Each row comes from the steps of one walk. Every step used is in the known rows, and no mark comes twice. Write the walk behind each row, first mark first.
Known rows
bobit, fofar, pusa, misus, lubu: [-7.172 -2.115 -1.174  1.653  0.172  1.443 -0.139 -1.459 -1.662  0.424
  1.239 -0.262  0.244  1.151 -1.480  0.138 -0.049  1.745  0.758  0.001
  2.685 -0.233  5.014 -1.236 -0.193 -0.580 -0.665]
fofar, monu, mepo: [ 0.862  1.366  0.210  1.575 -0.039  1.844 -0.311  0.805 -0.612  0.196
 -0.375 -0.219  0.997 -0.170  0.567 -0.215 -1.043 -2.068 -1.307 -1.272
  0.904  2.418  0.163  0.204 -0.299 -0.881 -3.615]
misus, pusa, fofar, monu: [-2.692  0.897 -3.225  1.096 -0.015  0.348 -0.212  0.040  1.820  2.142
 -0.874 -0.731 -0.115  1.178  1.255  0.865 -0.645  0.100  2.008  1.209
  0.818  1.430  5.370  0.365  0.318  0.088  0.536]
monu, fofar, selob, gepit, lubu: [-2.407  1.607  2.723  2.772 -0.111 -0.798  0.305  0.088 -3.250 -0.595
  1.299 -0.157  0.660 -0.222 -0.746  0.189  0.814  1.211  0.905 -0.203
  0.935 -0.981 -0.656  0.587  0.200  0.598 -0.439]
pusa, misus: [-1.555 -0.852 -2.403  0.037 -0.145 -0.031 -0.113 -0.961  0.361 -0.218
 -0.554 -0.916  0.098 -0.445 -0.373 -0.530  0.463  1.521  1.441  0.496
  1.691 -0.685  2.477  0.028  0.146 -0.900  0.619]
selob, fofar: [-3.952  0.285  0.537 -0.597 -0.407 -0.890 -0.239 -0.533  0.845  0.726
 -0.801  1.737 -0.470 -0.265  0.741 -0.415 -0.040 -1.648 -0.798 -0.403
  0.047 -0.534 -1.402  0.442  0.470  0.084 -1.344]
bobit, fofar, selob, gepit, lubu: [-6.561  0.445  1.353  2.331 -0.201  0.774 -0.083  1.210 -2.512 -0.011
  2.439  0.360  1.404  0.621 -0.397  1.522 -0.084  0.631  0.056 -0.172
  2.234 -0.770  0.413 -0.474 -0.027  1.481 -1.175]
fofar, bobit: [-1.397 -0.826 -0.611  0.439  0.188 -0.168 -0.518 -0.248 -0.659  0.259
 -0.112  0.674 -0.095 -0.156 -0.845 -1.667  0.650  0.272 -0.144 -0.801
 -0.304 -1.786  1.609  0.879 -0.415 -0.794 -2.073]
bobit, fofar: [-4.855 -0.729  0.462  2.313  0.406  1.320 -0.217  0.116 -1.597  0.213
  1.575  0.502  0.497  0.625 -0.856  1.211 -0.291  0.409  0.275 -0.217
  1.095  0.304  1.787 -0.725 -0.132  0.505 -1.894]
lubu, misus, pusa: [-0.845  0.584 -2.438  1.092  0.413 -0.545 -0.433 -0.677  1.908  1.875
 -2.980 -2.104 -1.316  1.187 -0.187  0.408 -0.726  2.878  1.762  1.099
  1.418  0.799 -0.406  1.099  0.779 -0.006  2.840]
monu, fofar, selob, gepit, lubu, misus: [-2.412  1.855  2.387  3.070  0.023 -0.879  0.220 -0.019 -2.826 -0.286
  0.673 -0.690  0.344 -0.028 -0.835  0.376  0.633  1.944  0.938 -0.145
  1.172 -0.775 -1.246  0.813  0.382  0.623 -0.018]
fofar, selob, gepit, lubu: [-2.497  1.649  1.256  0.026 -0.915 -0.804  0.197  1.545 -1.317 -0.337
  1.219 -0.178  1.298  0.020  0.696  0.453  0.297  0.298 -0.273  0.051
  1.631 -1.514 -1.931  0.392  0.178  1.412  1.050]
selob, gepit, lubu, misus, pusa: [-0.102  0.887 -1.579 -1.735 -0.477 -1.444 -0.533  1.434  0.609  1.015
 -1.851 -0.842  0.728  0.575 -0.449 -0.972 -0.890  1.647 -0.002  0.637
  1.330 -0.129 -0.093  1.616  0.671  1.731  1.197]
monu, mepo: [ 3.300  0.504  0.179  0.999  0.309  1.006 -0.306  0.600 -0.511 -0.422
 -0.692 -0.081  0.186 -0.407 -0.449 -1.400 -0.992 -0.104 -1.925 -0.256
  0.792  1.093  0.912  0.146  0.174 -0.847 -0.817]
gepit, lubu, misus, pusa, fofar: [ 1.092  1.024 -2.663  0.301  0.237 -1.308 -0.362  0.230  1.029  1.617
 -2.540 -2.346 -0.402  1.145 -0.016 -0.212 -1.341  3.231  0.492  1.301
  1.169  2.074  0.861  1.186  0.745  0.777  1.707]
misus, pusa, fofar: [-2.032  0.428 -3.291  0.725  0.118 -0.250 -0.157 -0.150  1.919  1.919
 -0.953 -0.695 -0.540  1.098  0.821  0.465 -0.450  1.055  2.020  1.706
  0.636  0.592  5.575  0.333  0.515  0.229  2.052]
misus, lubu, gepit: [-0.029  0.059 -0.153 -1.412 -0.078 -0.097 -0.722 -1.051  2.417  0.096
 -0.457 -0.906 -0.796 -0.147 -0.614  1.552  0.205  1.239 -2.917  0.432
  0.237 -1.072  4.118  0.789  0.569  0.016  2.701]
fofar, pusa, misus: [-3.648 -2.050 -2.283 -0.995 -0.363  0.283  0.265 -1.800 -0.846  0.402
 -0.341 -0.273 -0.023  0.721 -0.499 -2.065  0.064  0.965  1.334  0.307
  1.834 -0.437  3.483 -0.829 -0.108 -1.249  0.787]
pusa, fofar, bobit: [-1.988  0.349 -2.138  1.075  0.222  0.087 -0.232  0.295  0.537  0.920
  0.983  0.608  0.145  0.111  0.625 -0.057 -0.005  0.314 -0.562  0.052
 -0.916 -0.579  6.603  0.068  0.009 -0.020 -1.785]
gepit, lubu: [ 2.002  0.303 -0.343 -0.670 -0.074 -0.963 -0.116  0.555 -0.667  0.035
 -0.863 -0.911  0.461  0.209 -0.241 -0.877 -0.721  1.147 -0.596  0.349
  0.420  1.281 -0.719  0.572  0.103  0.584 -0.185]
misus, lubu: [ 0.377  0.116 -0.029  0.202 -0.005 -0.205 -0.347 -0.975  1.526 -0.151
 -0.379 -1.639 -0.628 -0.002 -0.721  1.074  0.520  1.836 -1.271  0.011
  0.913 -0.642  2.540  0.264  0.115 -0.526  1.971]
selob, gepit, lubu, misus, pusa, fofar: [-0.433  1.206 -2.148 -1.502 -0.453 -1.413 -0.499  1.591  0.918  1.265
 -1.518 -0.806  0.810  0.641  0.004 -0.611 -1.046  1.716 -0.124  0.837
  1.098  0.069  1.722  1.434  0.751  1.888  1.078]

Which walk is each row?
[ 0.234  1.445 -2.178  0.880  0.111 -1.286 -0.228  0.322  0.662  1.467
 -2.027 -2.461 -0.303  1.148  0.289  0.259 -1.145  3.225  0.583  1.338
  1.551  1.708  0.226  1.031  0.732  0.854  2.072]	gepit, lubu, misus, pusa, fofar, selob
[-6.239 -1.074 -1.070 -1.230 -0.665 -0.754 -0.160 -2.137  0.802  0.935
 -1.141  1.012 -0.729  0.256  0.120 -1.522  0.190 -0.288 -0.336 -0.182
  1.672 -1.084  1.840 -0.068  0.416 -1.014 -0.061]	selob, fofar, pusa, misus, lubu
[-6.427 -1.099 -1.107 -1.973 -0.710 -0.739 -0.340 -2.168  1.262  1.049
 -1.154  1.408 -0.744  0.211  0.158 -1.269  0.053 -0.575 -1.101  0.025
  1.352 -1.261  2.621  0.215  0.644 -0.736  0.312]	selob, fofar, pusa, misus, lubu, gepit
[-3.485  1.508  1.461  0.388 -0.866 -0.326  0.250  1.261 -1.003 -0.339
  1.625  0.220  1.081 -0.135  0.797  0.893  0.663 -0.310  0.043 -0.119
  1.453 -2.104 -1.475  0.101  0.129  1.113  1.153]	fofar, selob, gepit
[-7.067  0.660  0.322  2.675 -0.062  0.548 -0.264  0.921 -1.689  0.759
  1.226 -0.421  0.905  1.107 -0.472  1.623 -0.325  1.667  0.971  0.322
  2.826 -0.479  0.487 -0.031  0.267  1.449  0.037]	bobit, fofar, selob, gepit, lubu, misus, pusa
[-3.237  1.039 -2.514  1.505 -0.087 -0.203  0.044  0.003  1.424  1.730
 -0.230 -0.853 -0.353  1.100  1.250  1.050 -0.140  1.171  2.167  1.746
  1.226  0.048  4.664  0.109  0.510  0.314  2.635]	misus, pusa, fofar, selob
[-7.347 -2.140 -1.097  1.602  0.183  1.500 -0.032 -1.141 -2.189  0.450
  1.384  0.334  0.487  1.121 -1.198 -0.231 -0.239  1.116  1.202 -0.025
  2.362 -0.011  4.136 -1.345 -0.214 -0.385 -1.314]	bobit, fofar, pusa, misus
[ 0.688  0.731 -2.859  0.436  0.334 -1.373 -0.543  0.131  0.824  1.681
 -2.585 -2.072 -0.442  1.075 -0.264 -0.750 -1.112  3.288  0.431  1.047
  1.085  1.466  1.391  1.478  0.590  0.511  0.998]	gepit, lubu, misus, pusa, fofar, bobit
[-3.494  1.953 -0.670  1.050 -0.517 -0.059  0.300  1.379  0.275  0.512
  2.226  0.306  0.963  0.140  1.814  1.770  0.022 -0.084 -0.458  0.540
  0.288 -0.820  4.526 -0.474  0.369  1.267  0.476]	pusa, fofar, selob, gepit
[-3.232 -0.999  0.185  1.332  0.238 -0.020  0.053 -2.617 -1.935  0.007
  0.022 -0.368 -0.596  0.221 -1.769 -1.017  0.715  2.031  0.715  0.166
  1.067 -0.680  4.736  0.085  0.248 -1.165  0.435]	monu, fofar, pusa, misus, lubu, gepit
[-1.372  1.041 -3.314  1.438  0.454 -0.430 -0.368 -0.474  2.418  2.222
 -2.442 -2.058 -1.183  1.326  0.399  0.944 -0.923  2.956  1.524  1.382
  1.077  1.185  2.359  0.860  0.914  0.219  2.634]	lubu, misus, pusa, fofar
[-2.750  1.761  1.682  3.159  0.023 -0.978  0.121 -0.169 -2.460  0.172
  0.071 -0.939  0.124  0.281 -0.821  0.309  0.582  2.291  1.744  0.336
  1.573 -0.699 -0.607  1.044  0.495  0.592  0.746]	monu, fofar, selob, gepit, lubu, misus, pusa
[ 1.435  0.732 -2.052  0.055  0.231 -1.330 -0.414  0.052  0.713  1.332
 -2.917 -2.369 -0.491  1.065 -0.406 -0.567 -1.184  3.186  0.600  1.128
  1.423  1.844 -1.000  1.333  0.639  0.582  1.814]	gepit, lubu, misus, pusa
[-1.252 -0.765 -2.428  0.197 -0.124 -0.190 -0.362 -1.640  1.421 -0.297
 -0.811 -2.082 -0.316 -0.414 -0.873  0.183  0.840  2.873  0.550  0.497
  2.337 -1.130  4.183  0.203  0.223 -1.289  1.975]	pusa, misus, lubu
[-5.756 -0.019  0.500  2.860  0.255  2.126 -0.286  0.395 -1.732  0.551
  1.704  0.376  1.105  0.724 -0.223  1.808 -0.468 -1.006  0.259 -0.985
  1.353  1.440  1.405 -0.706 -0.430  0.264 -4.025]	bobit, fofar, monu
[-3.043 -0.971  0.229  2.099  0.267 -0.081  0.246 -2.563 -2.425 -0.155
  0.089 -0.737 -0.481  0.283 -1.828 -1.228  0.865  2.283  1.601  0.010
  1.428 -0.450  3.954 -0.185  0.056 -1.443  0.075]	monu, fofar, pusa, misus, lubu
[-2.737  2.347 -1.148  1.104 -0.426 -0.488  0.160  1.417  0.434  0.841
  1.362 -0.556  0.818  0.420  1.634  1.648 -0.477  1.109 -0.634  0.719
  0.679 -0.134  3.640 -0.054  0.580  1.541  0.858]	pusa, fofar, selob, gepit, lubu, misus
[-2.628  1.606 -2.812  1.397  0.084 -0.614 -0.304  0.087  2.054  2.121
 -1.861 -1.898 -0.759  1.275  0.656  1.182 -0.753  2.825  1.537  1.349
  1.599  0.239  1.904  0.961  0.990  0.774  2.971]	lubu, misus, pusa, fofar, selob, gepit
[-3.046  1.237 -2.706  0.717 -0.330 -0.716 -0.088  0.677  1.208  1.773
 -0.444 -0.879  0.155  1.124  1.124  0.596 -0.365  1.351  1.769  1.808
  1.454  0.013  4.629  0.566  0.613  0.936  2.545]	misus, pusa, fofar, selob, gepit, lubu
[-2.568  1.299  2.921  3.912  0.228 -0.204  0.460 -0.765 -3.046 -0.640
  1.497 -0.254 -0.046 -0.220 -0.560  0.741  1.101  1.048  1.313 -0.243
  0.621 -0.673 -0.643  0.070  0.048 -0.246 -0.389]	monu, fofar, selob
[-2.922  1.800 -0.639  1.892 -0.191  0.181  0.412  0.664  0.225  0.482
  2.122 -0.092  0.466  0.228  1.871  1.981 -0.020  0.247 -0.258  0.611
  0.149 -0.114  4.193 -0.784  0.274  0.643  0.556]	pusa, fofar, selob
[-4.882 -0.301  0.123 -0.237 -0.293 -1.026 -0.588 -0.715  0.401  0.891
 -0.830  2.223 -0.539 -0.352  0.146 -1.566  0.440 -1.428 -0.916 -0.945
 -0.177 -1.781 -0.271  1.064  0.144 -0.484 -2.761]	selob, fofar, bobit
[-7.364 -2.139 -1.183  0.889  0.136  1.492 -0.329 -1.544 -1.242  0.534
  1.214  0.159  0.185  1.072 -1.390  0.360 -0.223  1.484 -0.055  0.198
  2.348 -0.457  5.844 -1.010  0.015 -0.282 -0.233]	bobit, fofar, pusa, misus, lubu, gepit
[-6.778  0.140  1.544  3.419  0.115  1.372  0.077  0.344 -2.317 -0.077
  2.643  0.267  0.685  0.604 -0.227  2.074  0.195  0.484  0.456 -0.227
  1.892 -0.519  0.477 -0.998 -0.170  0.629 -1.064]	bobit, fofar, selob
